Known rows, with every step that occurs:
tenob dubak vebu duva sala gebiko: -1.117 -0.415 0.764 0.057 3.310 -1.071 -1.464 -1.585 -3.138 -0.916 -1.356 2.908 2.015 -1.754 -0.086 0.536 0.408 -1.139 1.902 1.290 1.812 1.833 0.575 -4.157 -0.425 3.615
vebu dubak limem: -0.351 -0.660 0.933 -0.624 0.068 -1.559 -1.116 -2.573 -0.521 1.403 -1.205 -0.004 0.315 -2.484 -0.254 0.434 -0.539 1.923 0.701 1.395 0.124 1.145 -0.181 -1.909 -2.085 0.180
dubak gugig: -0.744 0.348 -0.111 0.008 1.375 -0.977 -0.776 -1.625 1.246 0.167 -1.326 1.721 -1.438 -3.213 -1.284 -1.768 -2.915 0.736 0.321 -0.501 0.415 0.935 0.398 -1.121 -1.585 -0.746
vebu duva: -0.935 -0.115 0.790 0.515 1.208 -0.782 -0.695 0.226 -0.920 0.639 -1.036 1.529 1.202 -2.506 0.023 -1.065 -0.287 -0.793 0.875 0.944 1.010 1.512 1.464 -1.675 -1.275 -0.421
sala gebiko limem dubak: -1.034 -0.311 2.711 1.370 0.231 -0.344 -0.538 0.023 -1.279 -0.135 -2.296 0.033 -0.764 -2.994 -1.561 -1.865 0.376 -0.905 1.883 1.715 0.197 -1.558 -0.006 1.121 -0.131 -0.488
gugig dubak vebu duva sala gebiko: -0.692 -1.013 1.261 1.088 3.105 -0.784 -0.571 -0.578 -3.426 0.250 -2.207 2.331 0.537 -1.906 -1.116 1.084 1.011 0.327 0.917 1.449 2.815 1.916 -0.284 -1.102 -1.933 3.481
duva sala gebiko: -1.102 -0.406 0.360 -0.153 1.330 -2.985 -0.904 1.340 -1.206 -0.835 -1.283 1.366 -0.625 -1.918 -1.689 -1.813 -1.195 -0.742 1.592 1.821 1.613 0.264 -0.289 -2.196 -2.260 1.669
limem dubak vebu: -0.047 -0.550 1.472 1.749 2.323 -1.039 -1.735 -1.383 -1.721 -0.215 -2.241 1.623 1.105 -2.174 -0.667 -0.311 -0.195 1.839 1.543 -0.286 1.120 -0.258 0.584 0.056 -0.322 -0.447
gugig dubak sala: -0.756 0.091 -0.513 0.189 0.606 -1.433 -0.080 -1.416 -2.211 0.963 -1.397 1.855 -0.342 -2.757 -1.788 -0.531 0.482 0.942 -0.225 0.301 2.051 0.113 -0.812 0.454 -1.702 1.156
gebiko sala duva tenob dubak gugig: -1.375 1.695 0.454 0.086 0.232 -0.578 -0.864 -2.569 -0.017 0.727 -0.718 1.859 -0.193 -2.659 -2.623 -1.459 -2.608 -0.280 0.271 -0.548 0.520 1.476 1.025 -5.603 1.518 0.713
gugig dubak vebu: -0.326 -0.248 0.167 1.715 1.400 -0.637 -0.266 -1.886 -1.018 0.699 -1.918 2.055 -0.467 -2.372 -1.594 0.653 -0.505 2.166 0.794 0.056 2.180 2.015 -0.585 -0.077 -0.949 1.067
gugig dubak sala duva tenob: -0.302 0.921 0.589 0.152 0.596 -1.679 -0.359 -1.795 -3.197 1.964 -1.279 2.731 0.294 -2.214 -3.010 -0.894 -0.355 -0.078 -0.832 0.377 1.950 0.514 -0.264 -3.080 -1.143 1.366
gebiko limem dubak sala duva tenob: -0.165 0.523 1.616 0.611 0.829 -1.813 -1.050 -2.037 -3.979 2.379 -1.144 1.564 1.761 -2.925 -3.100 -1.871 0.038 -1.269 -0.007 1.280 0.470 -1.800 1.026 -1.654 0.124 -0.095
tenob dubak gugig: -1.551 0.840 0.206 -0.038 1.046 -0.283 -0.579 -2.971 1.261 -0.273 -0.976 2.153 -0.473 -3.051 -0.668 -1.228 -1.987 0.619 0.519 -0.975 0.499 1.234 0.389 -2.783 -0.016 0.544
tenob dubak limem gebiko sala duva: -1.233 0.543 1.426 -0.876 0.151 -1.358 -2.122 -3.436 -1.143 -0.327 -0.762 -0.263 0.461 -2.550 -1.046 -0.954 -1.168 -0.625 1.435 1.714 -0.913 0.029 0.693 -3.334 -0.093 -0.974
gebiko limem: -1.024 0.247 -0.133 0.803 -0.364 -1.529 0.079 -0.675 -0.010 1.329 -0.466 0.636 -0.222 -3.474 -2.142 -1.791 -1.585 -0.926 1.234 1.741 0.239 0.781 0.641 -0.158 -0.567 -0.455
vebu duva sala gebiko limem: -1.346 -0.655 0.832 0.235 1.381 -1.597 -0.198 0.661 -2.268 0.939 -0.822 0.973 0.765 -2.907 -1.652 -1.317 -0.058 -2.634 1.288 3.181 0.989 0.683 0.872 -1.090 -1.581 1.898
tenob dubak vebu duva sala gebiko limem: -1.356 -0.442 0.706 0.448 2.613 -0.716 -0.717 -2.364 -3.055 0.379 -0.918 2.228 2.009 -2.705 -1.170 0.463 0.402 -2.169 1.932 2.303 1.167 1.700 0.707 -2.879 0.241 3.688
vebu duva sala gebiko limem dubak tenob: -0.712 -0.743 1.984 0.362 2.429 -0.896 -1.090 -0.584 -3.383 1.229 -0.560 0.998 1.051 -3.007 -1.948 -1.349 0.609 -2.467 0.677 2.588 1.355 -0.946 1.493 -0.541 -0.339 2.408
sala duva tenob dubak: -1.183 1.555 1.282 0.335 0.043 -1.349 -0.881 -1.481 -0.810 0.596 -0.611 2.616 1.375 -1.753 -1.624 -1.513 -1.435 -0.980 0.789 0.466 0.952 1.615 1.095 -6.736 1.005 0.802
vebu duva tenob: -0.646 0.581 0.843 0.790 1.740 -1.753 -0.707 -0.020 -0.814 0.841 -0.550 1.827 0.987 -1.851 -0.884 -1.379 -0.945 -1.032 0.422 0.752 1.807 2.029 1.291 -3.571 -0.551 0.815
dubak limem gebiko sala duva tenob: -0.193 0.717 1.382 -0.494 0.956 -2.997 -2.231 -2.308 -1.037 0.318 -0.532 -0.383 -0.585 -2.095 -2.588 -1.848 -2.682 -0.754 0.825 1.811 -0.317 0.239 0.360 -3.475 -1.032 -0.791
limem gebiko sala duva tenob dubak: -1.949 1.962 1.616 0.534 0.270 -1.598 -1.709 -1.446 -1.081 -0.624 -0.510 0.706 0.624 -1.583 -2.435 -1.106 -1.811 -1.727 1.384 0.775 0.947 0.899 1.203 -5.399 1.950 0.792
tenob dubak vebu duva: -0.871 0.085 0.433 0.686 2.452 0.114 -1.212 -2.941 -1.803 0.155 -1.103 2.853 2.356 -2.332 0.607 0.604 0.085 -0.241 1.467 0.121 1.114 2.562 1.307 -3.329 0.411 1.306

Rows:
-0.340 -1.488 2.513 1.208 4.087 -1.140 -2.008 -0.122 -4.104 -0.535 -2.581 1.927 2.083 -1.703 -0.202 0.183 1.290 0.064 1.638 1.142 1.977 -0.329 0.833 -0.950 -1.272 1.987 -> limem dubak vebu duva sala gebiko
-1.300 -0.350 0.216 0.291 0.584 -2.657 -0.167 0.701 -1.255 0.355 -0.786 0.736 -0.580 -2.910 -2.759 -1.937 -1.137 -1.774 1.604 2.924 0.984 0.030 -0.118 -1.025 -1.541 1.892 -> duva sala gebiko limem
-0.008 0.531 1.801 0.215 1.532 -2.156 -1.851 -1.270 -3.876 1.126 -1.614 2.235 1.819 -2.005 -2.052 -1.837 0.040 -0.239 -0.034 0.158 1.129 -1.687 0.939 -2.915 -0.513 -0.159 -> limem dubak sala duva tenob
-1.825 2.030 1.419 0.106 1.285 -0.748 -1.784 -3.261 0.155 -0.558 -0.781 1.140 -0.583 -2.343 -2.646 -1.177 -3.247 -1.022 0.474 -0.463 0.371 1.009 1.086 -5.068 1.507 0.726 -> limem gebiko sala duva tenob dubak gugig
-1.234 1.313 -0.216 -0.583 0.738 -1.818 -0.441 -3.134 -2.294 -0.118 -0.316 1.966 -0.541 -2.672 -2.699 -1.737 -0.698 -3.027 1.140 1.521 0.813 0.023 -1.019 -3.278 0.636 3.041 -> duva tenob dubak sala gebiko limem
-1.118 1.022 -0.246 -0.483 2.157 -1.675 -1.055 -2.736 -2.787 0.502 -0.072 2.841 2.239 -2.013 -0.553 -0.854 0.471 -1.780 -0.063 0.122 1.883 1.263 0.848 -4.756 0.334 2.717 -> vebu duva tenob dubak sala
-1.250 0.723 -0.974 -0.806 0.773 -1.744 -0.972 -2.596 -2.004 -0.249 -0.569 2.383 1.110 -2.639 -0.733 -1.097 -0.112 -0.576 0.748 0.175 1.069 0.104 0.091 -2.574 -0.333 1.272 -> tenob dubak sala
-1.299 0.958 0.479 -0.565 1.536 -0.685 -0.534 -3.011 -3.303 0.479 -0.374 2.209 0.865 -2.760 -1.517 -1.202 0.504 -3.904 0.798 1.678 0.866 0.723 -0.010 -3.578 0.651 3.228 -> vebu duva tenob dubak sala gebiko limem
-0.635 -0.489 1.254 0.406 1.530 -1.970 -1.003 -0.616 -2.389 0.643 -0.465 0.675 -0.301 -3.003 -3.021 -1.911 -0.537 -1.604 0.969 2.402 1.256 -1.565 0.440 -0.414 -0.380 2.203 -> duva sala gebiko limem dubak tenob
-0.233 -0.657 0.724 0.369 0.272 -1.506 -0.030 -2.293 -0.005 1.281 -1.383 0.402 -1.119 -2.730 -1.023 -0.756 0.173 2.218 -0.035 1.064 0.977 0.885 -1.115 -0.066 -2.238 0.216 -> gugig dubak limem
0.007 -0.255 2.096 2.415 2.941 -0.591 -0.986 -2.257 -2.524 1.793 -1.296 1.383 2.300 -2.491 -1.553 -0.025 0.341 -0.401 0.845 0.884 1.386 0.653 1.527 -0.816 1.191 1.164 -> gebiko limem dubak vebu duva tenob
-1.177 -0.638 1.041 -0.198 2.123 -1.958 -0.934 1.420 -2.309 -0.302 -1.316 1.647 0.842 -1.943 -0.596 -1.232 0.034 -1.640 1.252 2.062 1.639 0.863 0.827 -2.473 -2.287 1.769 -> vebu duva sala gebiko
-1.003 1.324 -0.944 -0.411 1.221 -2.754 -0.972 -2.827 -1.840 -0.057 -0.004 2.580 0.887 -1.963 -1.523 -1.496 -0.675 -0.770 0.370 -0.149 1.777 0.609 -0.121 -4.494 0.341 2.584 -> duva tenob dubak sala
-1.262 -0.862 2.149 1.239 0.953 -2.113 -0.559 0.959 -2.127 0.079 -1.734 0.091 0.368 -2.675 -2.195 -1.733 0.698 -0.616 1.548 2.363 1.217 -1.769 0.130 0.389 -0.688 1.434 -> duva sala gebiko limem dubak
-0.962 -0.251 1.838 1.822 0.008 -0.895 -0.269 -0.392 -0.874 1.130 -1.406 -0.002 0.689 -3.211 -1.601 -1.603 0.263 0.274 1.123 1.235 0.566 -1.130 0.895 1.270 0.302 -0.804 -> gebiko limem dubak
-0.514 -0.367 1.632 -0.283 1.753 -1.284 -1.756 -0.561 -3.469 -1.196 -2.581 1.384 -0.303 -2.292 -0.842 -1.718 0.866 -0.470 1.210 0.454 0.926 -2.444 -0.559 0.490 -1.645 0.004 -> limem dubak sala gebiko
-1.468 0.724 -0.257 -0.878 0.200 -0.837 -0.498 -2.945 -2.551 -0.298 -0.838 1.685 -0.496 -3.338 -1.812 -1.457 -0.055 -2.718 1.491 1.737 0.052 -0.443 -0.715 -1.363 -0.073 1.714 -> tenob dubak sala gebiko limem
-0.494 -0.007 1.357 -0.840 0.518 -2.011 -2.297 -2.157 -1.328 0.205 -1.016 -0.550 -0.411 -2.778 -1.636 -1.476 -1.924 -0.541 1.304 2.117 -1.117 -0.287 0.659 -1.622 -1.689 -2.131 -> dubak limem gebiko sala duva
-0.659 -0.296 1.696 0.396 1.287 -1.582 -0.893 -2.983 0.184 -0.075 -1.364 -0.343 -1.622 -2.482 -1.010 -0.443 -0.486 1.416 0.276 1.160 0.862 0.333 -1.131 0.395 -2.355 0.090 -> gugig dubak limem gebiko
-1.566 1.667 0.564 0.533 -0.781 -1.313 -0.821 -0.726 -1.214 0.674 -0.481 1.412 1.024 -1.865 -2.401 -1.431 -1.111 -0.860 1.106 0.691 1.043 1.428 1.142 -5.998 1.956 0.853 -> gebiko sala duva tenob dubak
-1.295 0.732 1.260 -0.099 1.969 -1.833 -1.781 -3.477 -0.766 -0.358 0.088 -0.438 0.781 -1.900 -0.586 -0.646 -0.329 -1.090 0.771 1.231 0.714 1.306 0.589 -4.006 0.768 1.752 -> vebu duva tenob dubak limem gebiko sala
-0.640 0.523 2.328 -0.506 0.405 -2.083 -2.251 -2.623 -1.690 1.155 -0.957 -1.009 0.278 -1.754 -2.227 0.499 -1.752 0.253 0.711 1.889 0.019 0.884 0.493 -4.080 -0.623 0.369 -> vebu dubak limem gebiko sala duva tenob
-0.410 0.118 1.007 1.024 0.693 -0.761 -0.750 -1.850 -1.037 1.635 -0.178 0.637 0.154 -3.462 -2.389 -1.802 -0.971 -0.665 0.585 1.196 0.615 -0.866 1.210 0.537 0.671 -0.066 -> gebiko limem dubak tenob
-0.632 -0.280 0.696 0.575 0.817 -1.488 -0.749 -1.700 -3.015 1.372 -1.217 0.651 1.112 -3.521 -1.915 -1.559 0.872 -0.410 0.510 1.051 0.547 -2.219 0.469 1.859 -0.496 -0.226 -> gebiko limem dubak sala
-1.030 0.440 0.321 0.181 -0.900 -1.134 -0.911 0.647 -1.593 0.987 -1.227 0.871 0.371 -2.708 -2.130 -1.555 -1.422 -0.409 1.338 1.395 0.181 0.626 1.437 -2.292 -0.366 -1.782 -> gebiko sala duva
-0.390 -0.475 0.921 1.592 2.273 0.466 -0.339 -1.811 -1.988 1.217 -1.977 2.259 0.926 -2.393 -0.531 1.273 0.654 1.200 0.495 0.295 2.166 2.559 0.426 -0.348 -0.869 1.091 -> gugig dubak vebu duva
